Known rows, with every way that one mark hangs from another
korabo[deno]: [ 1.72  1.05  0.41 -1.11  0.60  3.27  1.48 -3.11  1.37  0.08 -0.56 -0.28
 -2.75  0.89  0.07 -2.88 -0.62 -0.81 -1.00  0.83 -1.99  1.48 -1.58]
tibep[deno renaf]: [-1.82  1.23 -5.24 -2.68  2.59  2.74  2.16 -2.17  0.93 -0.41 -0.15  1.06
 -0.41 -0.89  0.30  0.40 -0.02  1.22 -0.56  3.30 -0.17  0.65 -1.33]
rotup[kifa[tibep]]: [ 0.97  0.35 -0.21 -0.76 -2.06 -2.23 -0.57  0.31 -0.81  1.28  1.03  0.45
 -1.45  0.73 -0.64 -1.25  0.60 -1.01 -2.43 -2.24  0.94  2.98  1.01]
rotup[deno kifa[tibep]]: [ 0.06  2.11  0.23  0.08 -2.17 -2.29 -1.02  0.33 -1.82  1.24  1.52 -0.30
 -1.32  1.14 -1.59 -1.33  0.92 -1.22 -3.63 -3.02  1.45  1.97  1.11]
bifom[kifa[rotup tibep[deno]]]: [-0.08 -1.51  0.92  1.00  0.00  1.31  2.21 -0.84  2.59 -0.97  1.78 -0.62
  0.09 -0.31 -1.33  1.27  1.14  0.68  0.77 -2.76  0.41  2.61 -1.90]
zekik[deno[tibep[renaf tarof[bifom]]]]: [-3.32  0.81 -1.07 -1.80 -0.33 -0.72 -0.56 -0.39 -0.69 -0.44  0.45  0.65
  0.04 -0.14 -0.75 -1.27 -2.27  0.52  1.52  0.16  0.03 -1.12 -0.79]
korabo[deno[tibep zekik] tarof]: [ 3.52  1.74  2.79 -0.51  0.54  2.31 -1.16 -3.11 -1.26  1.14  1.43 -0.97
 -4.58  1.73 -1.95 -1.29 -2.67 -1.21 -2.13  0.52 -1.33 -0.34 -2.37]
deno[tibep[renaf tarof] zekik]: [-0.06  1.72 -0.41 -0.62  0.60 -1.97 -3.79  1.92 -1.36  1.18  1.57  1.31
 -1.85  0.89  0.19 -0.77 -1.30  0.76  0.98  3.30 -0.20 -1.07  1.75]
negit[deno[tibep[tarof]]]: [ 0.16 -0.21 -1.07 -1.02  1.12 -0.27 -1.27  3.04  3.22  0.35 -0.74  0.35
 -1.03  0.62  1.86  0.44 -0.09 -0.18 -0.80  0.39  1.30  0.41  1.46]
deno[tibep[renaf tarof[bifom]] zekik]: [ 0.59  1.06  0.62 -0.09  0.11 -2.15 -3.68  2.45 -2.35  1.27  0.53  0.98
 -0.83  0.72  0.31 -0.21 -1.34  0.75  0.89  3.36 -0.10 -2.55  1.66]
kifa[rotup tibep[renaf tarof[bifom]]]: [-1.76 -1.67 -0.63  0.13  0.53 -1.03  1.28  3.42 -0.45  1.64  0.97  1.88
  2.86 -3.25  0.74  2.16  1.83  0.39  2.35 -1.39 -1.04  0.24  1.54]
deno[tibep[renaf tarof[bifom[kifa]]] zekik]: [ 0.16  0.81  1.15  0.74  0.40 -1.94 -3.54  1.61 -2.08  0.77  0.83  0.41
 -0.43  1.06 -0.40 -0.10 -1.78  0.75  1.11  3.02  0.17 -2.54  1.23]
tarof[bifom[kifa[rotup[deno] tibep[renaf]]]]: [ 1.10 -2.36  2.00  1.56 -1.09 -0.27  1.32  0.98 -1.14 -0.16  0.04 -1.28
  2.03 -0.82 -0.02  1.07  0.67  0.28  0.31 -2.01 -0.09 -1.17 -1.17]
tibep[deno[zekik] renaf tarof]: [-2.91  3.37 -4.64 -0.30  3.39  2.36 -0.25 -2.41 -0.20 -1.52 -0.24  1.95
 -0.09 -0.11 -0.43  0.58 -0.46  1.01 -0.30  5.75 -0.05 -0.91  0.68]
renaf[zekik[deno[tibep[tarof[bifom]]]]]: [ 0.48 -0.03  1.98 -0.57 -3.12 -0.97 -0.12 -2.06  1.21 -1.08 -2.81 -1.11
  0.30  1.20  0.76 -1.65  0.24 -0.86  0.93 -2.38  0.31  0.14 -0.27]
tarof[bifom[kifa[tibep]]]: [ 1.99 -2.53  2.35  1.40 -1.53  0.21  1.45  0.16 -0.52 -0.26 -1.23 -1.89
  0.98 -0.25 -0.01  0.14  0.18 -0.42 -0.43 -1.72  0.00  0.20 -1.70]
tarof[bifom[kifa[rotup]]]: [ 3.26 -2.31  2.19  1.42 -1.86 -0.04  1.38  0.22 -0.73 -1.06 -0.29 -1.28
  0.77  0.52  0.69  0.43  1.28  0.38  0.01 -0.74 -0.43 -1.07 -1.03]
tarof[bifom]: [ 3.60 -1.55  0.68 -0.24 -2.09 -0.03  0.96  0.98 -1.43  0.04 -1.76 -0.69
 -0.42  0.07  1.80 -0.57  1.28 -0.11 -1.24  0.55 -0.82 -0.58 -0.61]
bifom[kifa[rotup]]: [ 1.88 -1.36  0.62  0.99 -0.65  0.16  1.33 -1.19  1.65 -1.75  2.57 -0.86
 -0.89  1.04 -0.03 -0.18  1.31  0.67  0.55 -1.33 -0.53  1.65 -1.12]
zekik[deno[tibep[renaf tarof[bifom[kifa]]]]]: [-3.74  0.58 -0.56 -1.10 -0.03 -0.49 -0.39 -1.30 -0.43 -0.95  0.77  0.05
  0.40  0.15 -1.44 -1.12 -2.71  0.50  1.76 -0.22  0.35 -1.12 -1.24]
tarof[bifom[kifa[rotup tibep]]]: [ 2.38 -2.92  2.74  1.58 -1.87 -0.19  1.54  1.12 -0.48 -0.30 -0.41 -1.28
  1.36 -0.48  0.27  0.96  1.12  0.12  0.36 -2.25 -0.15 -0.34 -1.29]
negit[deno tarof[bifom[kifa]]]: [ 1.69 -3.81 -0.39 -0.62  3.09  1.79 -0.24  2.79  2.65 -1.89 -4.04 -2.41
 -0.20 -0.24  3.25  1.44  0.26 -0.59 -2.41 -1.92  3.11 -1.97  0.95]
deno[tibep zekik]: [ 3.62  0.59  1.91 -1.21 -2.16 -1.97 -3.83  2.64 -0.43  0.99  1.53  0.33
 -4.21  1.89  0.87 -1.37 -0.39  0.82 -0.15  1.01  0.03  0.17  0.18]
kifa[rotup tibep[deno renaf tarof]]: [-3.33  0.00 -2.47 -0.66  1.99  1.00  2.21  1.67  1.31  1.12  1.09  2.57
  2.01 -2.92 -0.37  2.62  2.00  0.99  1.85 -0.37 -0.35  1.41  0.92]

Rows
[ 0.03  0.44  1.21 -0.94 -2.75 -0.87 -0.22 -2.42  1.93 -1.15 -2.10 -0.91
 -0.44  1.26  0.72 -1.97  0.25 -0.86  0.96 -2.38  0.19  1.16 -0.24] => renaf[zekik[deno[tibep[tarof]]]]
[ 1.70 -0.55  1.92  0.10 -2.33 -1.35 -0.85  3.97  0.30  0.64  2.64  0.81
 -1.27 -1.25  0.99  0.87  2.54  0.49  0.36 -4.01 -0.30  1.45  0.06] => kifa[rotup[deno[zekik]] tibep]
[-2.68  1.66 -3.04  0.35  2.29  2.31  2.34 -3.50 -0.03 -0.81 -4.28  0.50
  3.58 -0.55 -0.05  1.32  0.81 -0.08  0.12  3.83  0.15 -1.81  0.99] => tibep[deno renaf[zekik] tarof[bifom]]
[-0.07 -2.37 -0.16 -1.26 -0.84 -1.34  1.14  2.38  1.59  1.34  1.05  1.09
  1.47 -2.74  1.82  1.31  2.14  0.28  2.45 -3.85 -0.84  1.95  0.47] => kifa[rotup tibep[renaf[zekik]]]
[ 0.36  1.41  1.78 -0.40  1.09  2.35  0.81 -1.59  0.31  1.88 -1.41  0.07
 -1.25  1.10 -1.32 -2.04 -1.04 -0.86 -0.21  1.72 -1.48 -0.08 -0.09] => korabo[deno[tibep[tarof[bifom]]]]
[ 0.12 -1.08 -1.98 -2.29  1.47 -0.46 -1.33  3.10  2.99  0.64 -0.11  0.30
 -0.82 -0.13  2.50  0.53 -0.92  0.38 -0.28  0.14  1.23 -0.12  0.53] => negit[deno[tibep[renaf]]]
[ 0.83  0.84  1.10  2.83 -0.45 -0.04 -0.12 -0.28 -1.46 -1.42 -0.21 -0.34
  0.71  1.06 -0.27  0.07  1.27 -0.22 -0.49  1.54 -0.44 -1.35  1.14] => tibep[tarof[bifom[kifa[rotup[deno[zekik]]]]]]
[ 2.81  3.49  0.67  0.63 -3.04 -2.73 -3.63 -0.48 -2.92 -0.83  2.19 -0.19
 -3.36  3.34 -0.58 -2.26  0.54 -0.48 -4.28 -0.40  1.41 -0.36  1.38] => rotup[deno[zekik] kifa]
[ 0.74 -0.20 -0.30 -0.36  1.09 -0.99 -3.68  3.67  1.28 -0.35 -0.63  0.57
 -0.58  0.51  2.40  0.94 -1.45  0.46 -0.27  1.56  1.58 -2.53  1.44] => negit[deno[tibep[renaf tarof[bifom]] zekik]]
[-3.79  1.25 -1.81 -2.28  0.03 -0.64 -0.67 -0.81  0.04 -0.53  1.21  0.78
 -0.67 -0.10 -0.83 -1.58 -2.28  0.53  1.61  0.09 -0.04 -0.11 -0.68] => zekik[deno[tibep[renaf tarof]]]
[-2.43  1.25 -0.54 -1.81 -1.12 -0.48 -0.62 -0.65  0.43 -0.74  0.91  0.54
 -1.58  0.60 -0.86 -1.89 -1.52  0.25  0.98 -0.52  0.12  0.63 -0.84] => zekik[deno[tibep[tarof]]]
[ 1.30 -1.80  1.71  1.35 -0.65  0.75  0.72 -0.37 -0.82 -0.81 -1.19 -1.42
  1.10 -0.35 -0.24  0.81 -0.58  0.25 -0.26 -0.52  0.47 -0.99 -2.05] => tarof[bifom[kifa[tibep[deno[zekik] renaf]]]]
[ 2.94 -1.73  2.28  1.75 -1.93 -0.09  1.21  0.24 -1.09 -1.07 -0.13 -1.54
  0.81  0.67  0.32  0.41  1.37  0.35 -0.45 -0.96 -0.24 -1.47 -1.05] => tarof[bifom[kifa[rotup[deno]]]]
[-0.33  1.72 -3.90 -1.96  1.76  2.12 -0.33 -1.75  0.21 -1.40  0.32  1.20
 -1.62 -0.17  0.61  0.23 -0.68  1.55 -0.65  3.79  0.12 -0.56 -1.36] => tibep[deno[zekik] renaf]
[-2.01  2.49 -3.11  0.51  2.62  2.10 -0.09 -1.70 -1.72 -1.39 -1.83  1.48
  1.40 -0.29 -0.27  1.32 -0.46  0.95 -0.37  5.82  0.12 -2.98  0.55] => tibep[deno[zekik] renaf tarof[bifom]]
[-2.27  1.88 -2.42 -0.59  0.52 -0.90  0.20 -1.09 -0.89  1.05  0.42  1.39
  0.33  0.13 -1.82 -0.12  0.02 -0.69 -2.01  0.10  1.28  1.94  1.60] => rotup[kifa[tibep[deno renaf tarof]]]
[-1.04  0.16 -0.30 -0.71  0.43 -1.54 -0.19  0.87 -0.73  2.38 -1.57  0.19
  1.60 -0.03  0.15 -0.18  0.02 -0.25  1.31  1.65 -0.37 -0.85  2.00] => deno[tibep[renaf[zekik] tarof[bifom]]]
[-1.21 -1.84  0.36  0.48 -0.27 -1.31  1.33  2.49  0.21  1.35 -0.41  1.29
  3.56 -2.90  1.18  2.10  2.24 -0.08  2.62 -2.47 -0.85  0.18  1.79] => kifa[rotup tibep[renaf[zekik] tarof[bifom]]]
[-0.38 -2.32  0.89  0.92 -0.12 -0.27  1.49 -0.79  2.18 -0.65  1.81 -0.95
  1.40 -0.86 -0.29  0.77  0.61  0.19  1.98 -3.58 -0.12  2.11 -1.10] => bifom[kifa[rotup tibep[renaf[zekik]]]]
[ 0.62 -2.18  1.51  1.14 -0.68  0.01  1.53  0.03  2.09 -0.61  2.44 -0.83
 -0.01 -0.42 -0.61  0.52  0.98  0.26  1.17 -3.46 -0.16  2.76 -1.37] => bifom[kifa[rotup tibep]]
[-1.40 -2.09  1.00  0.72 -0.40 -0.27  1.28 -1.38  2.16 -1.43  1.96 -0.95
  1.49 -0.86 -0.63  0.50 -0.22  0.32  2.40 -4.21  0.17  1.62 -1.74] => bifom[kifa[rotup tibep[renaf[zekik[deno]]]]]
[-2.07 -1.07 -0.49  0.24  0.35 -0.49  1.09  0.59  0.08  1.42 -2.12 -0.01
  2.78 -2.51  0.63  0.52  0.34 -1.15  1.09 -1.37 -0.51  1.32  0.88] => kifa[tibep[renaf[zekik] tarof[bifom]]]
[-2.66 -0.67 -0.69  1.38  1.91  1.33  2.29 -1.32  1.99 -0.84  1.81  0.06
  1.76 -1.00 -1.71  1.69  0.44  0.65  1.53 -1.09  0.21  1.73 -0.78] => bifom[kifa[rotup tibep[deno renaf tarof]]]
[-1.40 -0.03  0.24  0.05  0.70 -1.35 -0.06  0.00 -0.37  1.85 -1.29 -0.36
  1.94  0.35 -0.54 -0.05 -0.46 -0.22  1.49  1.27 -0.12 -0.87  1.58] => deno[tibep[renaf[zekik] tarof[bifom[kifa]]]]
[ 3.49  0.25  1.94  0.14  0.52  3.66  2.15 -4.27 -1.96  0.49 -0.80 -1.76
 -1.94  0.48 -1.28 -0.69 -1.49 -1.80 -2.90  0.25 -1.92 -0.89 -2.90] => korabo[deno tarof[bifom]]
[-2.47  2.15 -2.40  1.66  3.06  2.42  0.16 -2.91 -1.27 -2.13 -1.36  0.66
  1.95  0.14 -1.26  1.50 -1.09  1.00 -0.10  5.30  0.51 -2.98 -0.04] => tibep[deno[zekik] renaf tarof[bifom[kifa]]]
[ 0.12  0.22  0.00  2.14  0.24  0.52  1.20 -1.20 -0.80 -0.90 -1.23 -0.64
  1.03  0.69 -0.32 -0.38  0.82 -0.66 -0.56  2.00 -0.76 -0.03  0.88] => tibep[tarof[bifom[kifa]]]
[ 1.01  4.28  1.33  0.96 -2.14 -3.56 -4.27  0.65 -3.24  0.91  2.20  0.38
 -2.62  3.69 -2.05 -1.79  0.12 -0.48 -3.42  0.49  1.79 -0.88  2.85] => rotup[deno[tibep[tarof] zekik] kifa]
[ 5.00  0.77  3.30  0.81 -0.27  3.06 -0.32 -3.83 -2.68 -0.50 -0.33 -1.61
 -3.17  1.23 -0.90 -0.81 -2.12 -1.45 -2.89  0.68 -1.68 -2.03 -2.99] => korabo[deno[zekik] tarof[bifom]]
[-3.26 -0.23 -2.56 -0.70  1.72 -0.06  1.02  1.04  0.37  1.65  0.37  0.91
  1.03 -2.71  0.08  0.09 -0.07 -0.66  0.85 -0.34 -0.85  2.82  0.70] => kifa[tibep[renaf tarof]]
[-0.71 -0.89  0.34  0.50 -0.44 -0.03  1.14  1.83 -0.06  1.45 -1.21  0.13
  0.79 -1.85  0.17  0.21  0.96 -1.10 -0.11 -1.26 -0.59  2.33  0.48] => kifa[tibep[tarof[bifom]]]
[-0.83 -0.37 -1.63 -1.20  1.67 -0.52 -1.36  2.16  3.25  0.37 -1.35  0.23
  0.34  0.17  2.21  0.65 -0.51 -0.25  0.07  0.32  1.33 -0.28  1.69] => negit[deno[tibep[renaf[zekik] tarof]]]
